Each row was made from one path, in order. Every step used is in the known rows, and no mark comes twice. Write each row's path.
Known rows
C, K, D, Q, N: [ 14  12  42  -6 -43  37  10   9   7 -16 -19  40   0   4  -6  79   4]
C, Q, D, U, N, K: [ 12  18  18   5  48  45  18  34   6  43  -2 -73  37 -17 -30 -31 -12]
Q, N, K, D, U, C: [-11  -6  10  25  46  48 -27   6 -16  10  36  18  45  -6  -4   0  13]
K, D: [  8  30  18  16  -9  49  23  -9 -10   3  15  31  17 -23   9  43  -4]
D, U, C, Q: [ -6  23   2  36  86  36 -32   7  -2  -5  17  59  36 -28 -18  39 -26]
Q, N: [  3 -20  39   8  29 -56 -21  26   5   5  12  -2  23 -23  -4  33  11]
U, N, K, X: [  8   1  13 -15   2 -51 -13  44 -17  46  35 -18  61 -38 -21 -56 -12]
D, Q, N, K, X: [  0 -10  34 -17 -20 -37 -13  15 -13  35   8 -11  63   6 -22  26  -5]
U, N, K, C, Q: [ -4   2  18 -13   4  26   3  47   9  32   1 -21   9  -6 -44 -17  12]
D, U, C, K: [  8   8  15  27  59  30 -65 -18   9  -9  21  85  32 -41 -25  44 -15]
N, K, C, Q, D: [ 19  14  35 -28  -5  69  18 -13  20  42 -21 -68   3   9 -36  49  32]
C, Q, N: [  4  -1  41   0  42 -41   4  47   7  -7 -16 -17   3  -6 -12  44   5]
K, C, Q, D: [ 22  17  25 -16   8  47  26   1  29  18 -29 -42 -20  -8  -6  86  21]
Q, D: [ 32  11  27  -2  11  15  19  -4  15  34   7 -47  28 -37   2  54   2]
D, U, N, K, C, Q: [-18   6  10  14  42  40 -27  21   3  31   9  -2  25 -15 -46 -45  -5]
U, N: [  4   0  14  14  20 -30  -5  52   2  19  30  13  33 -46 -16 -15 -15]
K, D, U: [ -6  31  10  38  23  63  -4 -28 -14   5  23  44  32 -28   4  12 -15]

Write each row's path
[ 13   4  15 -20   2  46  26  46  18  45  -4 -71   8  -9 -30  -5  18]
U, N, K, C, Q, D
[  0  -7  34   2  -1  18   2  12 -11  18  17 -21  29   2  -7   7  25]
Q, N, K, D
[ -1  31  27   3 -46  97  26 -21 -15  33  12   9  46  15 -30  32  -2]
N, K, D, Q
[ -5 -12  42  -4 -13   4 -10  13  -1  31   6  -8  49  12 -39  37   4]
D, Q, N, K
[ 11   1  12  16  36  35  -3  12   6  57  28 -62  58 -37 -21 -47  -8]
Q, D, U, N, K
[ -9  36   5  22  39 113   0  -9 -19   8  19  28  39   3 -25  11  -6]
N, K, D, U, C, Q
[ 14  21  12  16  58  27  22  43  11  26  -6 -49  24 -31 -10  -5 -22]
C, Q, D, U, N
[ -6   9  -1  43  76  26 -51 -12  -3   4  43  73  53 -43 -13  30 -21]
D, U, C
[  3  -2  19   1   7  -4  -7  42  -4  41  35 -16  47 -30 -39 -46  -4]
U, N, K
[-13   0  12  29  44   9 -37  15  -8  41  39   5  63 -35 -41 -72 -19]
D, U, N, K
[ -6   1   7   9  83 -17 -49  22 -17  10  20  18  56 -16 -13   0 -11]
D, U, C, Q, N, K, X
[ 25  24  13   5   3  68  -8   1   5 -27  14  82   2 -27  -1  86   2]
U, C, K, D
[ 11  17  20   2  34  59   5 -15  25  20 -25 -29  -7 -13  -8  59  11]
K, C, Q, D, U
[ 13  10  30 -21  -7 -36 -21 -13 -18  42  21 -13  62 -22 -25  -7   0]
N, K, X
[-10  -5  29  19  25  30 -20  -6 -15  18  22  -9  41  -1 -10 -19  15]
Q, N, K, D, U
[  0  15  11   5 -12  47  21  37 -14  32  34  -8  36 -20 -20 -41  -1]
U, N, K, D
[  3 -22  44  -3  19 -32 -26  14   0  27  17 -28  40  -5 -27   3  22]
Q, N, K
[  1  37  15  16 -38  79  36  -8  -9   7   6  45  30  -4  -1  68 -17]
K, D, Q
